Every row comes from one small tree of marks. The marks that hang from a mark follow it in brackets, in the order of their numbers. Every link used is in the known rows. Which tree was each row made from?
(in the rows, 100 means zero)
Known rows:
q648{q925{q294 q881}}: 96; 114; 81; 99; 85; 94; 106; 126; 98; 89; 97; 59; 67; 122; 121; 135; 116; 105; 118; 87; 88; 108; 104; 117; 89; 88; 83; 109; 82
q294{q480}: 91; 113; 94; 102; 110; 100; 102; 110; 91; 88; 108; 101; 90; 105; 88; 93; 86; 110; 113; 102; 111; 103; 107; 107; 100; 92; 112; 114; 98
q294{q480 q925}: 99; 121; 93; 105; 117; 110; 88; 121; 91; 92; 111; 100; 93; 116; 93; 98; 80; 115; 127; 110; 122; 105; 128; 109; 97; 73; 118; 110; 92
q638{q648{q925{q896}} q658}: 101; 111; 93; 112; 77; 97; 97; 86; 91; 92; 80; 119; 97; 104; 107; 119; 85; 76; 102; 106; 105; 118; 87; 127; 98; 121; 113; 98; 103
q896{q925{q294 q648}}: 94; 97; 83; 107; 88; 100; 106; 93; 127; 107; 80; 96; 111; 102; 111; 123; 107; 101; 119; 81; 87; 99; 136; 67; 94; 84; 77; 108; 70
q925{q294 q648 q658}: 93; 106; 81; 111; 89; 87; 103; 100; 125; 94; 125; 104; 108; 114; 99; 109; 106; 104; 116; 111; 89; 119; 120; 74; 92; 64; 71; 92; 62
q638{q658{q925{q294}} q896}: 112; 114; 120; 134; 97; 80; 108; 118; 102; 98; 93; 108; 108; 107; 113; 121; 86; 51; 115; 117; 101; 82; 139; 102; 104; 98; 100; 88; 66
q648{q638}: 96; 99; 118; 99; 108; 107; 88; 102; 105; 98; 108; 103; 110; 93; 97; 91; 97; 97; 99; 104; 100; 86; 103; 105; 100; 111; 105; 98; 107
q925{q294 q752 q881}: 98; 102; 72; 96; 87; 91; 103; 113; 104; 101; 117; 71; 90; 104; 110; 115; 115; 110; 121; 79; 94; 101; 129; 105; 94; 86; 83; 115; 67
q658{q638{q648{q925{q294}} q896}}: 87; 110; 125; 125; 71; 94; 105; 112; 116; 113; 80; 117; 80; 100; 138; 147; 128; 53; 116; 88; 91; 104; 129; 98; 106; 102; 87; 102; 67
q896{q925{q658}}: 110; 92; 79; 95; 96; 113; 92; 89; 131; 100; 98; 82; 103; 104; 93; 105; 123; 93; 103; 113; 97; 98; 111; 90; 106; 102; 71; 89; 88
q294{q925{q648 q752 q881 q896}}: 97; 133; 59; 109; 89; 104; 90; 85; 103; 93; 121; 103; 85; 114; 107; 120; 91; 116; 152; 108; 124; 108; 130; 111; 75; 73; 118; 113; 72
q638{q648 q658 q896}: 96; 104; 119; 115; 79; 84; 101; 79; 107; 110; 90; 133; 108; 98; 95; 107; 89; 47; 112; 117; 96; 106; 118; 111; 125; 128; 113; 90; 85
q881{q925}: 101; 100; 110; 102; 97; 104; 118; 114; 98; 92; 107; 90; 100; 92; 100; 100; 84; 98; 99; 103; 106; 101; 85; 101; 95; 104; 105; 112; 98
q896{q638{q648 q658}}: 108; 85; 118; 99; 82; 82; 109; 93; 113; 103; 68; 117; 123; 92; 88; 103; 82; 58; 113; 104; 88; 106; 120; 102; 115; 128; 116; 99; 98
q658{q925{q294 q752 q881 q896}}: 100; 121; 72; 117; 92; 101; 108; 113; 107; 87; 120; 86; 80; 109; 128; 121; 94; 92; 120; 92; 116; 90; 127; 114; 72; 83; 97; 111; 62
q294{q925}: 109; 108; 101; 103; 109; 112; 86; 109; 99; 104; 102; 98; 103; 112; 103; 104; 95; 105; 118; 107; 111; 102; 124; 102; 97; 83; 109; 98; 92
q658{q925{q294 q648}}: 99; 118; 109; 131; 96; 97; 114; 121; 116; 94; 98; 113; 100; 105; 122; 116; 90; 88; 118; 87; 98; 93; 122; 75; 83; 73; 95; 101; 65
q638{q896}: 97; 104; 111; 108; 97; 92; 101; 91; 104; 109; 107; 112; 95; 103; 102; 109; 102; 73; 112; 115; 105; 89; 112; 108; 111; 107; 108; 91; 90
q638{q648{q925{q294 q752}} q896}: 99; 98; 104; 110; 69; 103; 102; 102; 107; 122; 97; 113; 95; 92; 121; 133; 125; 70; 130; 75; 99; 96; 123; 114; 112; 99; 97; 107; 63
q896{q638{q648} q925{q658 q752}}: 117; 70; 87; 87; 74; 112; 99; 83; 148; 114; 82; 96; 119; 81; 92; 107; 125; 71; 130; 92; 95; 92; 131; 92; 118; 118; 84; 100; 79
q480{q294{q925{q648 q658 q881}}}: 104; 133; 70; 110; 87; 104; 87; 89; 121; 94; 149; 104; 73; 131; 79; 101; 110; 89; 148; 139; 96; 119; 125; 99; 89; 78; 86; 88; 60
q659{q896}: 91; 98; 93; 100; 103; 83; 90; 89; 97; 104; 88; 105; 103; 100; 110; 100; 112; 101; 105; 96; 92; 110; 102; 107; 92; 86; 99; 112; 107
q294{q925{q658 q881 q896{q638}}}: 106; 114; 76; 92; 98; 96; 90; 102; 126; 81; 125; 81; 85; 136; 100; 115; 87; 88; 138; 153; 115; 110; 130; 119; 84; 84; 107; 88; 82
q648{q925}: 108; 106; 97; 103; 93; 108; 100; 111; 89; 96; 83; 84; 85; 100; 111; 120; 115; 104; 109; 92; 105; 99; 81; 113; 95; 100; 100; 102; 105
q294{q925{q752 q881 q896}}: 102; 120; 61; 98; 97; 109; 86; 97; 95; 95; 122; 89; 85; 116; 107; 112; 94; 111; 135; 111; 126; 102; 129; 126; 81; 84; 114; 108; 81
q881{q925{q294 q658 q752}}: 110; 93; 84; 104; 90; 100; 116; 120; 113; 94; 136; 78; 115; 89; 95; 103; 106; 112; 110; 103; 103; 108; 117; 93; 94; 77; 70; 110; 61
q881{q925{q648}}: 93; 110; 106; 113; 89; 99; 125; 101; 102; 91; 106; 105; 102; 89; 99; 106; 81; 104; 118; 104; 104; 108; 88; 88; 89; 92; 106; 115; 88
q658{q638}: 98; 106; 107; 113; 96; 99; 102; 105; 103; 96; 89; 102; 95; 91; 112; 114; 115; 93; 100; 98; 99; 102; 110; 88; 94; 101; 90; 103; 95
q658{q638 q925{q648 q881 q896}}: 85; 146; 93; 139; 86; 100; 112; 101; 115; 72; 99; 110; 64; 106; 133; 135; 93; 75; 122; 113; 116; 99; 110; 93; 63; 92; 107; 104; 74
q648{q638 q925{q752}}: 113; 96; 100; 102; 95; 122; 85; 112; 89; 100; 93; 85; 101; 77; 103; 110; 123; 109; 121; 81; 111; 77; 93; 121; 96; 109; 103; 108; 102
q896{q638 q925{q294 q752}}: 118; 69; 85; 87; 88; 100; 108; 103; 126; 117; 70; 74; 126; 83; 103; 117; 117; 93; 132; 69; 91; 76; 150; 83; 102; 101; 83; 119; 74
q881{q925{q648 q658 q752 q896}}: 101; 112; 74; 114; 83; 102; 115; 83; 113; 82; 139; 110; 105; 85; 90; 104; 87; 111; 125; 122; 124; 112; 96; 97; 78; 81; 97; 112; 71

Which tree is each row?
88; 110; 121; 122; 77; 95; 98; 88; 133; 106; 113; 132; 92; 98; 108; 119; 123; 49; 106; 126; 98; 113; 124; 92; 115; 111; 86; 81; 68 => q925{q658{q638{q648 q896}}}
85; 120; 72; 103; 90; 102; 93; 76; 108; 87; 126; 105; 91; 94; 101; 105; 93; 106; 135; 106; 114; 95; 107; 115; 76; 100; 116; 114; 84 => q925{q648{q638} q752 q881 q896}
99; 90; 104; 102; 99; 103; 84; 96; 147; 109; 117; 93; 115; 109; 102; 110; 120; 64; 114; 127; 91; 80; 147; 92; 112; 104; 68; 83; 65 => q648{q638{q896{q925{q294 q658}}}}
116; 108; 62; 106; 87; 114; 90; 92; 98; 88; 114; 92; 89; 98; 101; 117; 121; 113; 117; 113; 123; 102; 86; 123; 86; 89; 91; 97; 88 => q648{q925{q658 q752 q896}}
103; 117; 93; 132; 78; 93; 98; 86; 121; 101; 118; 120; 99; 80; 99; 124; 138; 84; 140; 118; 110; 99; 132; 81; 99; 83; 83; 95; 57 => q925{q648 q658{q638{q896}} q752}
91; 116; 52; 99; 94; 91; 99; 119; 109; 81; 147; 67; 79; 117; 90; 106; 112; 120; 130; 105; 105; 115; 134; 110; 95; 67; 76; 115; 56 => q925{q294{q480} q658 q752 q881}
100; 122; 82; 106; 95; 96; 88; 102; 87; 71; 94; 79; 85; 112; 104; 120; 89; 88; 114; 125; 109; 99; 87; 144; 82; 124; 114; 101; 106 => q648{q638{q658} q925{q881 q896}}
92; 121; 58; 101; 85; 94; 98; 110; 112; 77; 130; 66; 67; 138; 117; 134; 110; 104; 110; 123; 101; 119; 99; 122; 78; 79; 74; 95; 72 => q648{q925{q294 q658 q881 q896}}
112; 109; 100; 114; 96; 66; 105; 113; 101; 82; 65; 81; 101; 109; 114; 120; 96; 61; 134; 113; 92; 92; 120; 122; 86; 101; 114; 106; 97 => q659{q896{q638{q658{q925{q881}}}}}
114; 110; 109; 132; 94; 104; 109; 131; 107; 101; 91; 96; 104; 79; 132; 125; 123; 88; 111; 71; 108; 82; 142; 79; 82; 80; 80; 108; 61 => q658{q638 q925{q294 q752}}
110; 92; 67; 107; 89; 98; 80; 83; 124; 105; 80; 87; 114; 78; 113; 122; 162; 102; 120; 92; 97; 100; 136; 89; 94; 83; 61; 112; 80 => q659{q896{q925{q658{q638} q752}}}
92; 99; 76; 106; 91; 90; 93; 71; 120; 107; 64; 107; 111; 95; 111; 117; 121; 99; 128; 83; 88; 106; 117; 85; 89; 85; 92; 119; 96 => q659{q896{q925{q648}}}
100; 111; 81; 105; 88; 97; 94; 86; 119; 88; 78; 82; 106; 100; 91; 115; 100; 84; 132; 109; 89; 93; 119; 100; 98; 125; 97; 103; 90 => q896{q925{q648{q638{q658}} q881}}
92; 122; 64; 109; 101; 97; 98; 116; 101; 74; 128; 89; 78; 126; 105; 115; 93; 115; 112; 122; 114; 119; 105; 116; 82; 68; 89; 106; 75 => q648{q925{q294{q480} q658 q896}}
91; 107; 72; 97; 90; 85; 100; 115; 122; 88; 135; 66; 81; 131; 105; 113; 112; 98; 108; 118; 87; 121; 120; 101; 96; 79; 66; 93; 66 => q925{q294 q658 q881}
115; 69; 79; 87; 93; 89; 94; 82; 116; 117; 55; 86; 126; 76; 108; 112; 131; 94; 139; 74; 94; 79; 133; 100; 100; 100; 97; 126; 100 => q659{q896{q638 q925{q752}}}
77; 114; 94; 105; 92; 90; 99; 108; 118; 90; 117; 91; 92; 114; 107; 111; 96; 98; 126; 100; 85; 104; 124; 93; 84; 89; 92; 108; 73 => q925{q294 q648{q638} q881}
98; 114; 62; 107; 96; 102; 100; 114; 82; 87; 110; 93; 86; 103; 110; 117; 96; 126; 125; 85; 122; 101; 113; 122; 81; 73; 102; 128; 79 => q648{q925{q294{q480} q752 q896}}
125; 109; 126; 133; 101; 101; 91; 107; 98; 99; 94; 116; 120; 75; 96; 105; 98; 54; 127; 113; 119; 57; 126; 118; 106; 122; 117; 89; 81 => q648{q638{q658{q925{q752}} q896}}
109; 95; 82; 98; 90; 89; 104; 111; 119; 85; 104; 83; 96; 119; 110; 125; 103; 90; 119; 122; 102; 104; 110; 107; 84; 84; 85; 93; 81 => q648{q925{q294 q658 q896{q638}}}
85; 103; 85; 89; 76; 90; 105; 83; 140; 87; 120; 105; 81; 121; 99; 109; 87; 64; 116; 137; 99; 120; 107; 116; 97; 114; 104; 92; 83 => q925{q658 q881 q896{q638{q648}}}
108; 73; 97; 86; 94; 93; 110; 108; 132; 109; 68; 78; 117; 100; 108; 117; 104; 83; 121; 85; 84; 84; 143; 80; 101; 102; 85; 108; 84 => q896{q638 q925{q294}}
90; 106; 108; 114; 82; 104; 97; 97; 130; 97; 108; 118; 94; 97; 104; 110; 121; 74; 94; 111; 93; 122; 113; 85; 105; 102; 79; 88; 80 => q925{q658{q638{q648}}}
106; 124; 84; 97; 98; 110; 88; 103; 102; 103; 130; 94; 69; 125; 90; 97; 103; 88; 135; 120; 98; 104; 123; 117; 94; 98; 97; 98; 79 => q480{q294{q925{q881}}}
115; 85; 105; 93; 70; 109; 107; 104; 107; 114; 67; 99; 101; 75; 105; 120; 118; 81; 136; 69; 102; 91; 99; 115; 108; 112; 113; 114; 96 => q896{q638{q648{q925{q752}}}}
87; 118; 94; 114; 91; 99; 123; 86; 104; 85; 113; 117; 99; 95; 104; 105; 65; 103; 111; 117; 117; 113; 85; 95; 75; 92; 116; 114; 90 => q881{q925{q648 q896}}
98; 116; 134; 132; 88; 110; 109; 114; 121; 99; 80; 128; 89; 85; 129; 117; 105; 58; 98; 85; 102; 97; 114; 87; 95; 108; 99; 96; 82 => q658{q638{q648} q925}
100; 96; 80; 109; 96; 94; 83; 87; 129; 98; 77; 87; 106; 97; 116; 121; 151; 91; 106; 109; 88; 110; 129; 84; 91; 87; 62; 104; 91 => q659{q896{q925{q658{q638}}}}
110; 108; 56; 99; 77; 102; 97; 120; 105; 90; 123; 51; 77; 113; 109; 130; 139; 115; 129; 96; 96; 108; 110; 117; 92; 77; 65; 104; 64 => q648{q925{q294 q658 q752 q881}}
109; 114; 81; 105; 111; 119; 86; 121; 87; 99; 115; 96; 99; 97; 89; 96; 93; 125; 143; 93; 129; 98; 139; 111; 99; 72; 117; 118; 82 => q294{q480 q925{q752}}
103; 101; 87; 102; 95; 108; 116; 96; 93; 92; 120; 101; 106; 80; 102; 100; 81; 110; 108; 104; 124; 97; 94; 114; 84; 101; 110; 120; 91 => q881{q925{q752 q896}}
83; 109; 129; 121; 77; 97; 103; 90; 121; 112; 93; 135; 88; 91; 120; 121; 115; 48; 106; 105; 99; 104; 126; 94; 114; 118; 103; 96; 81 => q658{q638{q648 q896}}
96; 87; 78; 81; 90; 79; 100; 89; 124; 101; 61; 65; 95; 107; 116; 123; 123; 81; 134; 95; 82; 93; 127; 109; 95; 106; 96; 123; 102 => q659{q896{q638 q925{q881}}}
